What can hang from each mark
samis: fisin futi kipo seva
seva: togor zufan
zufan: fisin futi kipo seva
togor: fisin kipo
futi: samis zufan
fisin: samis togor zufan
kipo: fezori samis togor

Every row comes from one small tree of marks. Brackets hold a mark, then the marks that hang from it, in alphabetical order. Every link used is in the known rows. Which tree was each row made from?
Known rows
{zufan futi kipo {seva togor}}: [ -9  20   9  -6 -11 -10 -10  15   8  -1  -7   0 -20 -26   3   7 -12 -10
 -15  -7 -26  -1  14  13 -14  -3  -1  -8  16  10  -6   9   7  -3  -6   1
  18  -2 -10 -10   0  -7  -4  -3  17   4  21 -21 -16 -16  -1 -24  -8   0
  -8]
{fisin samis zufan}: [ -4   7  -5   1   0  -4  12  -1  24  -3   3  10   4   3  -6 -14  11  -5
   9  -3  15  13  -5  -8   5   8  -8   5 -10   3   8  -4  -3   8   7   1
 -14 -20  -7  -6   4   1  -5  -1  -9  -5  -6   9  -7   1   0  -6  -4   0
   8]
{togor {kipo fezori {samis fisin}}}: [  3 -18 -11  12   7  19   8  -3 -21  -9   5 -11   4   7   1   1   0   3
  -7  -3   9  -2  -5  -2  -6  -3   5   2   5 -10  15  -7  -9  -8  -2   2
  12  20  17  15   5  14   8  -1  -2  -2  -9  -4  17  -5   8  17   7   4
  -1]
{togor {fisin {samis {kipo fezori}}}}: [  5   0  -3  12  12  -1  16  -8   9  -4   3  -6  -2  14   2  -1  -2  -4
   5   3  16  -2   0  -6   2   1   1   4   2  -6   1 -15 -10  -1   7   3
  -6  -2   7   7   5   3   0   3  -9  -2  -9  -2   5   6   6  14  -4  -6
   6]
{fisin {samis {futi zufan} {kipo fezori} seva}}: [  5 -11 -13   2   9   0   2 -11   6   5   7  -9  -5  12  -2   3   1  14
   7   3   8   1  -8  -4  10   2   4   0  -3  -3  -4  -4  -8   2   0   2
 -13  -4   0  11 -10 -10  17   0 -13  -1 -20  17  -4  23  11   8   2 -15
   8]
{futi samis zufan}: [ -7   0  -5 -20   1   5  -6  10   3  -3  -1  -5   6   4   9   1  -2 -12
   0  -9  -8  21   6 -15 -14 -10  -4  12   3   2   5   8   7   5   7  -1
   2   2 -13 -10 -15  -1  -2  -2  -3   4  -6   7   8  13  -3  -4 -12   6
  -2]
{fisin {samis seva} togor}: [ -3   7  -3   5   4 -14  10  -8  26   3  -4   7   2  21   6   1  10   6
  18  15   9   0  -7   0  10  -2  12  -2  -3  -5  -6  -8  -5  -7   8  -5
 -19 -15   0  -3   4 -11  -2  -2  -5   1  -6  13  -6   7  -3  -2  -1   2
   7]
{seva {togor kipo} {zufan {fisin samis} futi}}: [  2  17   7   1   0   1   0   2  10   6  -5   6 -27 -16   6 -21  -2  -3
  -4  -2 -14 -11  16   9   4  15  -5  -7  15   7  -8   3  11  25  -5  -5
  10  10 -12   0   2   3  -7  -9  16  -3  18 -12   7 -14  -3 -10  -2   3
 -12]
{kipo fezori {samis futi}}: [ 10 -15  -5   8  -4   7  -1  -1 -21  -9   9 -13  10   4  -3  -2  -4   1
  -8  -2   1   6  -4   6  -3  -1  -3  -2  -1 -17  13  -8   1  -7  -7 -11
  12   6  19   8  -5   4  15  -2  -6  -5  -2 -10  12  -1   2   7   9   4
   4]
{zufan {kipo fezori {samis fisin futi}} {seva togor}}: [  9  -5   9  -2   0  -2  -2   7 -22  -4  -2  -4   1 -14  -1   9 -19   7
 -18  -5  -7  -8   1  17 -12   0   9 -15   5  -7   5  -7   1 -13 -11  -4
  12   9   5   2  -2   1   7  -1   6  10  21 -17  -2  -6  18  -6  11   8
  -4]
{kipo fezori samis togor}: [ 10 -15   0   9  -6  11   2  -2 -24  -2   4 -18  23   8   4   3   1  -7
 -14  -4   4  -2  -5   8   5  -4   0   5 -12 -12  16  -7  -3  -6  -6 -11
  15   1  20   9 -11  12  17   9  -6 -12  -7 -14  21  -7   5  14   8  20
   4]
{togor {fisin samis {zufan kipo}}}: [  3  11   7   5   2  -8  13  -3  14  -4  -2   4   2  -2  -7 -12  -5  -8
  16  -5  15   5   1 -12   3   8   2  -2  -6   2   2  -7 -10  -5   7   6
 -13 -16  -3  -1  12   6 -10   3  -2   0  -2   1  -3   4  -3  -1  -9   0
   2]
{futi {samis {kipo fezori}} {zufan seva}}: [ -2  -3 -12 -25  12   9 -10   7  -6  -2   4  -6   1   3   4  13   4  -1
 -16 -10 -13   9   3  -5 -14 -15  -7  16   5   4   1   4   4  10   8   7
  -4   1 -11   3 -12   3   0   7  -3   7  -4   7  -3  12  10   4  -2  -4
   2]
{seva {zufan {fisin samis} {kipo togor}}}: [  5   8  14  -5   2 -14   4   5   8  18   0   4  -8  -3   8  -6  -3  -2
   5  -5  -5   0   7  -2   8   6  -4 -11 -10   2  -5   2  15   5  -5   5
   0   4 -11 -12   1   8  -1   0   4  -7  12  -8   9  -7  -6  -6  -5  22
 -12]
{seva zufan}: [  3  -2   5   7  -1  -8  -5   2   5   3   3  -1  -4   3   2 -16  -3  -1
   2   0  -5   3   7  -3   1  -1  -9  -1   4  -7   1  -7  16   6   6   0
  10  13  -8 -16   8  -6   0  -7  -3  -1   7   2  21 -13 -15   1  -7   6
  -6]
{fisin zufan}: [ -5   0  -2   5  -7  -1   1   3  10  -6  -1  10   6  -1 -11 -10   9  -5
   7   0   9  11  -3  -5   2   5 -11   8  -4   5   5   3   2   4   4   1
  -1  -4  -2 -12   8  -3  -7   0  -6  -3  -6   7   2  -5 -10  -2  -6  -4
   5]
{fisin {samis futi}}: [ -4   0  -3   2   3  -7  11   1  12  -3   4   0  -2   9   4  -4  -2  -2
   5   1   9  16  -4  -2   0   2  -3  -8  -2  -9   3  -8   4  -1   3 -10
  -2  -7   1  -9  -4  -7   1 -11 -12  -6   0   4  -5  11  -2  -6  -1   2
   3]
{seva {togor {fisin samis zufan}}}: [  4  14   7  11  -2  -1   9  -2  14  -9  -9   7   1  -4  -2 -18  -6 -11
   6   3  16  -4   5   2   5  13   3   1   2   1   1 -11  -8   9   5 -12
   2  -6  -4  -6   5  -2 -10  -2  -1   2   7   1   6  -3   2  -2  -6   0
   4]
{zufan {kipo fezori {samis fisin futi}} seva}: [  5 -10   2  -4   3  -3  -1   5 -24  -2   5  -7   3  -8  -4  14 -15   7
 -13  -5  -7  -1  -4   7 -12  -7   5 -14   0  -8   7  -6   2 -18  -8   4
   7   6   8   4   0   5   8   0   1   4  12 -14  -8  -4  10  -1   9   5
  -4]
{futi {samis fisin {kipo fezori} {seva togor}} zufan}: [  8 -12 -10  -7  14   8   1  -7  -6   7  -2  -8  -2   8  -4   6  -6  11
  -3   2   1  -3   3   1   0   1   6   9   1   5  -6  -2  -5   1   3   2
   1  13  -9  10 -17 -12  10   6  -7  15 -20  16   7  25  21  10  -1 -11
   5]
{fisin togor {zufan {kipo fezori} seva}}: [  3   7   5  -8  -7  -9  -5   3   4  -4  -3  10   6  -8  -9   2  14   2
  -2  -1  -1  -1  -2   7  -3   2   2   5  -4   8  -6  -1  -1  -8   5   8
 -19 -21  -1  -4  17   3 -13  11   9  13  12  -3 -16 -10   3  -9  -3   3
  -1]
{zufan fisin kipo}: [ -7  10   4  -6  -3  -8   5  16  10   4  -3  11 -13  -4   8  15  -4  -7
   7  -1  -5  10  10  -8  -7  -2  -2  -5  -1   5  -3  16  13  -5  -8   8
  10  13  -1 -16   2   5  -7   0  13  -4   6 -12   3  -8  -9  -8  -6  15
  -7]
{togor fisin kipo}: [ -5  -2   1  15   5  11   4  -4  -6 -13  -4  -6  -5   7   5  -6  -3  -7
   8   3  10   0   2 -13  -5  -7   4   4  11  -4   3  -3 -12  -2   8   6
  11  15  10   5  16   9 -10  -4   1  -3  -5  -2  15  -4 -15  12  -6   0
  -3]
{futi {zufan {kipo fezori} seva}}: [ -7  -2  -4 -15  -6   3 -13  15  -8   0   3  -7   0 -12   5  11  -7  -6
  -5 -10 -10   2   3 -15 -17 -15   4   9   7  -1   3   7   6  -2   2  14
   2  -3  -9  -6  -3   7   2   4   7   7   8  -7   5  -8   3  -5  -7   5
  -7]
{fisin {samis kipo} togor zufan}: [  5  11  -6  -1   6 -15  10 -13  33   2  -1  12   2  12  -5  -1  22   9
   2  -1  17   0  -5   6  14  17  -2   3 -15  11  -6  -8  -3   2   7  -2
 -35 -28  -4   1   6   0  -9   4  -8   2 -11  21 -20  11  13  -2   1  -7
  11]
{samis {fisin zufan} kipo {seva togor}}: [  6  -7  -5  20  10  -2   6 -15  10   8  -7  10  -7   6 -19   1   1  23
   7  15  15 -14  -3  13  19  15   3  -4  -7  11  -9  -2 -12  -3  -2   1
  -2  14  -3   6   3 -22   6   2 -13   8 -19  26  -3  10  15  10   5 -25
  11]
{futi {zufan {fisin samis togor}}}: [-10   8  -6 -17  -3  -3   3   4  18   4   0   8   2   7  18   9   5  -7
   8  -2   2  -3   1 -19   0  -2   4   7  -4   3  -5   8  10  12   3   1
 -14 -11  -7  -5  -9   7  -9  -2   8  -1   1   4  -3   5   3  -4  -2   2
  -4]
{futi {zufan {fisin togor} {kipo fezori samis} seva}}: [ -4   6   0 -24  -7   0 -12  12 -10   4   2   1   4  -7  13  20  -3  -1
  -7  -9 -15 -10   2 -10 -11  -9   8   3  -1   3  -1  14  10   1  -6   8
  -9  -6  -3   2  -7  17  -3   8  19   5  13  -9  -3 -10   7  -5   6  10
  -8]

Which tree is each row?
[  0   1   0   7   7  -8   7  -5  19   8   3   1  -6  12   2 -13   2   4
  17   6   4   4  -2  -5   9  -4   2  -5  -1  -8   0  -9   2   5   7   2
  -5  -3 -11  -8   3 -11   7  -7 -10  -4  -5  13   8   0  -9   1  -5   3
   2] => {fisin {samis {seva zufan}}}
[  5   9  10   5  -1   6  -6   8   0   2  -7   9 -18  -9   9 -17  -1   0
  -3   3  -6 -11  11   5   2   9  -2  -5  14   1  -7   5  12  23  -1  -4
  18  25 -10 -10   8   4  -9  -9  13   1  19  -4  24 -19  -9  -1  -1  12
 -14] => {seva {togor kipo} {zufan fisin}}
[  0   1   2   6   4 -15   8 -11  18   3  -1   4   0  19   3   2   7  12
  19  15   8   2 -10   4  10   2  11 -10  -5  -6  -9  -9  -5  -9   5 -10
 -19 -15   3  -3   0 -16  -1  -7  -7   1  -4  15 -14  18  -3  -4   2  -4
   5] => {fisin {samis futi seva} togor}
[-11  -8  -2  -8  -7   0 -15   6  -7  -3   2  -3   4  -3   5   4  -7  -2
  -4  -2  -7   7  -4  -8  -7 -10  -4  -2   4  -4   0   6   8   3   4  -3
   5   2  -4 -10  -7  -8  -1 -10  -3   1   6   4  -7   6  -8  -6  -1  -9
  -5] => {samis {futi {zufan seva}}}
[-11   6   2  -5  -5   6 -14   8  -2  -5  -4  -2   3  -8  11   1 -11 -11
  -5   0  -5  -9   4 -10  -8 -11   2   8  12  -1   0   3   2  13   7  -1
   7   1 -13  -8  -4   0  -7  -5   5   6  13   1   6  -7  -3  -2  -4  -5
  -5] => {futi {zufan {seva {togor fisin}}}}
[ -2   4  -2  -2  -2   0  -3  -8  10   7   0   2  -1  -4 -17  -7  14  -2
   0  -2  -7   9   1  10  10   8 -14   7  -8  18  -5   8  -7   1   0   1
  -6 -11  -4   6  -5 -10   0   9  -8  -6 -20   6 -17  11  -6  -6  -6 -12
   7] => {fisin {zufan {futi {samis {kipo togor} seva}}}}
[  0   0  -6   5  10  -8  13  -5  19   4   2  -6   0  16   9   8   6   0
  -7  -2  12   4  -5   2  10   2  -5   2 -10   1   4  -5  -3   2   2  -5
  -5  -6   2  -2  -7   1   5  -1 -14 -12 -13  10  -2  11   9   5   2   6
   7] => {fisin {samis {kipo togor}}}
[-20  16   0 -13  -2  -2  -4   4   8   2  -3  16 -19 -10   8  15  13  -3
  -6   6 -23 -10   6   5  -8 -10  -6   0  15  13 -15  15   6   9   0   5
  -3  -3   2   3   7   5 -21  -3  21  -5  15 -17 -30 -14 -13 -11   7  -8
  -9] => {zufan {fisin {togor kipo}} futi seva}
[  3   0  12   7  -4   4  -3 -11 -18  -1  -1  -7  25   1  -1  -3  -4  -8
  -6  -3   6  -9  -9   2  11  -5  -4  -2 -15  -2  10  -3 -11  -2  -1  -8
   0 -10  10   8  -3  13  -1   3  -7 -15   0  -2   1  -9  -8  10   8   8
   4] => {kipo samis {togor {fisin {zufan seva}}}}
[ -6   8   2   3  -5   7  -7   6   3  -9  -6  13  -1 -13  -8 -10  11  -3
  -6   1   2   1  -1   5  -3   0  -6   5   7   7   2   4  -4  14   5   0
   3  -1  -8  -7  11  -1 -13  -3   3   2  11   5  -5 -15  -6  -8  -1  -3
  -2] => {fisin {zufan {seva {togor kipo}}}}
[  0   2   2   4  -5  -7  -5   4   0   2  -1  -5   0   0   3   8 -10   2
   9  -4  -3   9   2  -2  -1  -5   8 -13  -3  -4   7   9   1 -18 -10   2
   9   9   1  -2  -2   0  14  -2   2  -3  -7   3  12  -5  -6  -2  -3  14
   1] => {zufan {kipo {samis seva}}}
[ -2 -11   3   5   3  -4   1 -11  -8  -2  -3  11   6   0 -12   2   7  17
  -1   8   9  -6 -12   8   0   9   0  -8  -5   2 -10  -7  -6 -10   7   0
 -14  -3   7   2  11  -6 -16  -7  -5  10   6   9 -28  12   2   0   9 -17
  -2] => {samis {fisin {togor kipo} {zufan seva}} futi}
[ -5   8   6  -1  -5  -8  -3   3   7  12   4   6 -18  -9   1 -12  -3  -6
   3  -1 -20  -1  13   0   3   5 -16  -2   7   3  -9   6  21  13  -3   3
  10  10  -8 -10   4  -4  -4  -3   8  -7   9 -14   2 -13 -16  -5  -4  -2
  -9] => {seva {zufan fisin futi}}
[-10  14   2  -7 -12 -12  -7  -2  15  -1  -3  14   1 -11  -9  -2  16  -2
  -3   3 -10  -3  -1   9   0   4  -8   7   0  13 -10   2   2   1   6   1
 -17 -26  -3  -2  10  -5 -18   4   7   3   8  -3 -31  -9  -7 -14  -2 -16
   1] => {fisin togor {zufan futi seva}}
[  2   6   1 -13  -2  -4   4   9  -1   0   2 -10 -13 -13  -4   1  -5 -13
  -6 -12 -20  20  14   7 -17   0  -4   5   8   7   0   4   4 -16  -7   5
  11  -2   2   2  -3  -2   4  10   9   4  -1 -26  -5   6   3 -13 -15   6
  -3] => {zufan {futi samis} {kipo fezori}}
[  4   2   4  17  -3   3  -4  -6  -4  -5  -4  -4   5   4   1  -4 -12   0
   8   9   5  -6   1   4   8  -4   8  -7   4  -8   7  -1  -7  -4  -6 -12
  14  11   4   3  -5  -7  10  -5  -3  -4  -5   5  19  -7  -7   8   4   2
   6] => {kipo {samis {seva {togor fisin}}}}
[-10  -9   1  -2  -5   2 -11   0  -4   8   3   5  -3   2   1   5  -5   8
  19  12  -6   2  -5 -11   7  -5   2  -6  -1  -2  -9  15   3   1  -4  -1
   3  11  -3  -3 -10 -16   5  -7   0  -2  -9  12  -2  14 -15   0   1 -13
  -3] => {samis {futi {zufan fisin}} seva}
[  9 -18  -3  -3   0   4  -1  -8 -27  -2   7 -10  18   4  -1   8  -7  11
 -12  -4   0 -13 -10   4  -5   0   6  -3  -5 -12   4 -13   1 -13  -3  -7
  -5  -3  14  14  -8   3   8   1  -2   7   3  -5  -4   6  16   9  15  -6
   2] => {kipo fezori {samis {fisin togor} {futi {zufan seva}}}}
[ 11  -8  -4  13  -3  10  -1  -1 -14  -6   1 -10   8   5  -2  -6  -4   2
   0   5   0  -6  -1  10   5  -2   8   1   4 -14  11  -6  -5  -4  -9 -11
  16  11  10   9  -4  -4  19   3   0  -1  -6  -5  25 -11   4  11   6   6
   7] => {kipo fezori {samis {seva togor}}}
[-11   6  -4 -27   3   7  -2  12   5   4   0   6   0   3  12   6   0 -12
   4  -5 -10  17   8 -18 -12  -9  -7  11   3   5   0  16  14  13   4   1
   3   6 -12  -8 -16   4  -9   0   4  -1  -2   2   4  12  -7  -6  -6   7
  -5] => {futi samis {zufan fisin}}
[ -3  -5   0   8   0 -10  12  -6   9   1  -3  13   9   9  -9   0   8   8
   7   8  15  -3  -5   1   4  11   0   3 -11   3  -5 -10  -1 -11   7  -1
 -12  -4   5  -5   9  -5 -12   0  -5  10  -4   8  -9   6   6   1   2 -10
   4] => {samis {fisin togor zufan}}
[  7  -3  -3  11   8  17  15  -8  -4 -13   1  -4   1   2  -8 -20   9  -5
  10  -3  22  -2  -5 -11   0   6   4  10   2  -1   4 -14 -22   4   9  11
 -11  -8   8  18  18  18  -9   7  -1   0  -8  -1   6  -1   1  12  -5  -5
   3] => {togor {fisin samis zufan} {kipo fezori}}
[  8  -8  -4  16   1  15   6   1 -14 -12  -6  -6   0  -2   4  -5  -5   1
 -13   1   8  -8   2  10  -5   5   8   0  11  -7  10  -8  -5   1  -4 -10
  21  20  10   7   0   7   6  -4   3   5   3  -6  23  -9  11   6   6   8
   1] => {seva {togor {kipo fezori {samis fisin}}}}
[  2 -14  -9  -3  -2  23  -6   0 -25  -6   4 -10   1   0   5   2   1   2
  -6  -7   0  -1  -4  -6  -5  -3   2   1   4  -8   9   7  -3   3  -7   0
   9  14  12  16  -5  17   9  -1   5  -5  -3  -5  13  -3   0   9   9   5
  -5] => {togor {kipo fezori {samis {futi {zufan fisin}}}}}
[  8  -4  10  -7  -9   1  -8   2 -19   0   1  -1  13 -14 -11  -1   2   1
 -11 -10  -3   2  -7  10   2   2  -5  -3 -14   3   6   2  -5  -7  -6   1
  -3 -12   4   4   2   8   5   9  -2  -3   7  -6 -10  -7   4  -5   6   8
   1] => {fisin {zufan {kipo fezori {samis futi} togor} seva}}
[  0 -12   5  -5  -6   2 -10   0 -17  12   0  -4   0  -1   0   9  -6   8
  15   7  -8  -2  -3  -6   7  -3   8  -6  -6   1 -10  15  -1  -7 -10   4
   4   6   1   3 -12  -7  11   3   3  -1  -7   0  -1  15  -7   0  -1  -2
  -6] => {samis {futi {zufan fisin {kipo fezori togor}}} seva}
[-13   9  -2  -4 -11  -3  -6   4   9  -2   2  11  -3 -16 -14  -7   9  -8
  -4  -3 -12   6  -1   2  -4  -1 -17   7   3  11   0   6   1   7   3   5
  -1 -14  -6  -5   8  -5 -10   0   1  -4   4  -4 -23 -11 -11 -13  -4 -15
   2] => {fisin {zufan futi seva}}
[  5 -20  -5   1   3   8 -11 -13 -19  17   5  -9  -1  10  -3  17   3  17
   2  10  -1 -13  -7   4  18   1   1   1 -11   6 -13  10  -7   0  -8   2
  -2   9   7  15 -17  -9  17   8  -7  -7 -23   9  -3  22   6  15   7 -14
   2] => {samis {futi {zufan fisin}} {kipo fezori togor} seva}
[  7  -2  13  -1  -1   1  -4   2 -27  -1  -2 -16  12  -7   4  11 -12  -7
 -13  -7  -6  -9  -2   6  -5 -15   7  -5  -5  -6   9  -5  -7 -13  -7   5
   7  -4  10   7   1  17   5  10   5  -5  13 -20   3 -13   2   6   5  19
  -3] => {zufan {kipo fezori samis {togor fisin}} seva}
[  6   1 -10  12  12  -1  12  -5  18   2   0  -3 -11  11  -1   2   5   9
   3   8  11  -5   0   9  12   5   6   2   2  -1  -1  -9  -9   6   0  -2
  -4   0  -1   5  -3 -10  13   2 -10   0 -13  10   7   7  15   7   1  -5
   9] => {fisin {samis {kipo fezori} {seva togor}}}
